What can hang from each mark:
X: B E
J: B G Q
B: J
U: B Q
E: T X
G: J T
Q: J U
T: G

Known rows, with every way that one mark hangs from another:
[J B]: [  0   6  -2   1  11 -10   1  -9   5  -7   3   1   0  -9   0  -4 -12  -5
   1 -11  -1]
[G [J [Q [U B]]] T]: [ -5   6  11   8  13   6 -15   0  -4 -21   1   2   9  -5 -14  13  -3   8
  11 -19   4]
[E T]: [-3 -3 -3  1 22 -4  3 14 -9 -2  2 -1 -1  4  0 -7  3 -2 -3  1 -6]
[T [G [J B [Q U]]]]: [ -1  13   8  15  10   4  -9  -1  10  -1  20   2   9  -6  -8   5  -2   3
  23 -17   1]
[G [J B Q] T]: [ -5   5   6   5  16  -5 -11 -11   5   5   3   3  16  -2 -16  16  -1   2
  12 -20   8]
[J B [G T] [Q U]]: [ -4  15   4  11  17   0 -17 -18   6 -23  -7   4   4  -5  -6  10   0  -2
  -3 -47   8]
[Q [J G] [U B]]: [  0  11   0  14  12   8  -2   8  -3 -47  -5   4  -8 -14   3  -9 -13   4
  -6 -31  -3]
[U B [Q [J [G T]]]]: [  3   8   6  10  14   1  -5  -5 -12 -16 -20   3  -9  -5  -6  -4 -14  -2
   1 -20  -2]
[X E]: [ -1   5   8   6   1   0  -3  10   1   2  -1  -1   0   2   8   7 -10   6
   1   8  -4]
[E [X B]]: [  7  -8  -6   1   7  -3   7  10 -14   8   5  -1  -9   9   8  -4   2   2
  -7   6  -4]
[B [J [G T] [Q U]]]: [ -1   9   4   1 -16   8 -11  -8   2 -20   0   6   8   0  -7   6  13  15
  -3 -38  -1]
[X [B [J [G T] [Q U]]] E]: [  7   8  10   4  -1   6  -9   9  -2 -15   0   3   6   6   8  11 -16  22
  -3 -19 -10]
[T [G J]]: [ 0  2  2  5  6  6  5  4  5 17 14  0  9  2 -8  6  0  5 21  7  4]
[B [J [G T] Q]]: [ -2   5   2  -5 -18   1  -9 -13   2  -1  -3   6  10   5  -8   6  13  15
  -3 -33  -2]
[E [T G] X]: [ -5  -4  -6   7  21  -2   8  20 -13  21   5  -2  -9  11   2 -10  19  -1
   4   8  -3]
[T [G [J B Q]]]: [ -2   9   7   9   8  -2  -8  -6  11  17  18   2  10  -2  -9   5  -2   3
  23 -12  -1]
[B [J G [Q U]]]: [  1   8   3   3 -24   9 -11  -4   3 -26  13   6   4  -3  -1  -2  14  16
  -6 -41 -11]
[J [G T]]: [ -4   2  -5   0  11   2   0 -11   0  -2 -13   1   5   5  -6  11   2   0
  -6 -17  12]
[E T [X [B J]]]: [  6 -12 -11  -5  12  -7  15  25 -22   1  12   1  -7   9   7 -15   7  11
  -9   3 -18]

Rows:
[ -3   7   4  -5 -18  -5 -10 -10  -3 -23   8   5  -1  -6  -3 -11  -5  17
  -5 -36 -19]	[U [B [J G Q]]]
[ -4   7  -8   1  23  -9   1 -21   4  -8 -10   2   5  -4  -6   7  -9  -5
  -5 -28  12]	[J B [G T]]
[ -1   3  -4   7  11   5   1  -1   1  -2 -19   3   4   2  -4   8   2   2
  -3 -17  12]	[Q [J [G T]]]
[  6   9   1  13  17  -1  -2 -10  -1  -4 -17   4  -3  -5  -7   2  -6  -9
   2 -25   6]	[U [Q [J B [G T]]]]
[  9   5   8   1 -10   0  -8   7  -1  -2   9   3   4   9  11   4 -15  23
  -6 -16 -20]	[X [B [J G Q]] E]
[  1   9   5  12   9   6  -2  15  -4 -40  -7   2  -8 -17   3 -11 -16   3
   3 -13  -4]	[Q J [U B]]
[  2  13  -5  17  16   5   0   2   6 -38  -1   4  -2 -15   3  -4  -8  -3
  -4 -37   3]	[Q [J B G] U]
[ -1   8  -6   8  21  -5   2  -9   6  -8 -16   4   4  -6  -5   5  -9  -3
  -2 -27  12]	[Q [J B [G T]]]
[  5  -5  -4  -3  -7  -2  -1   0 -12   8   1   4  -1  13   1   2  12  15
 -10 -20  -6]	[E [X [B [J [G T] Q]]]]
[-4  6  7  9 23 -1  1 23 -3 15  1 -3 -1  8  8  1 -8  5 12 16 -7]	[X [E [T G]]]
[  3  -7  -1  10  29  -1   3  26 -17  27  19  -1  -1  18   0  -3  11   7
  10   4 -11]	[E [T [G [J Q]]] [X B]]
[ -1   9  -1   0  -7   4   2  -1  -4 -50   9   4  -5 -15   1 -12 -11  12
  -6 -30 -12]	[Q [U [B [J G]]]]
[  8  -2   3  -3  14  -6   9  30 -11  -4   9   0   2   6  13  -6 -22  18
  -1  12 -22]	[X [B J] [E T]]
[ -6  10  12  15  28  -5  -8  17   2  14  15   0   8   4   1   5 -10   6
  18  -2 -11]	[X [E [T [G [J B Q]]]]]
[ -1   9   7  13   8   3 -13  -2   5 -22  21   3   9 -11  -7   5   0   2
   8 -29  -4]	[G [J B [Q U]]]
[  5 -11 -14  -3  13  -6  15  20 -22  -4  13   2  -7  11   7 -15   9  11
 -16 -12 -18]	[E T [X [B [J G]]]]
[ -4   9   7  10  18   2 -13  -6   4 -15   5   3  14  -8 -14  16  -1   1
  12 -26   9]	[G [J B [Q U]] T]
[  0   5   2  -3 -27   1 -10  -9   3  -7  10   6   6   3  -3  -2  14  17
  -6 -35 -12]	[B [J G Q]]
[ -2   6   8  -6 -19  -7  -9  -4  -4 -16   7   4  -1  -7  -3 -12  -7  16
   2 -20 -19]	[U [B [J Q]]]
[-3 -2 -2  6 27  2  8 18 -4 13 14  0  7  6 -7 -1  3  2 16  8 -3]	[E [T [G J]]]
[ -5   0   8   4   6   4 -13  -3   0  11   1   2  16   6 -16  19   9   6
  11 -10   7]	[G [J Q] T]
[  0  13  -4  15  24   4   0  -2   5 -32 -14   4   2 -13  -2   4  -8  -3
  -2 -34  14]	[Q [J B [G T]] U]
[  9   8   6  13   8  -3  -2  -1  -1  -3  -6   3  -7 -10  -2  -7  -8  -8
   7 -11  -4]	[U [Q [J B]]]
[ -5   7   4  -6 -10  -5 -10 -14  -4 -17  -3   5   2  -3  -7  -4  -6  17
  -3 -33 -10]	[U [B [J [G T] Q]]]
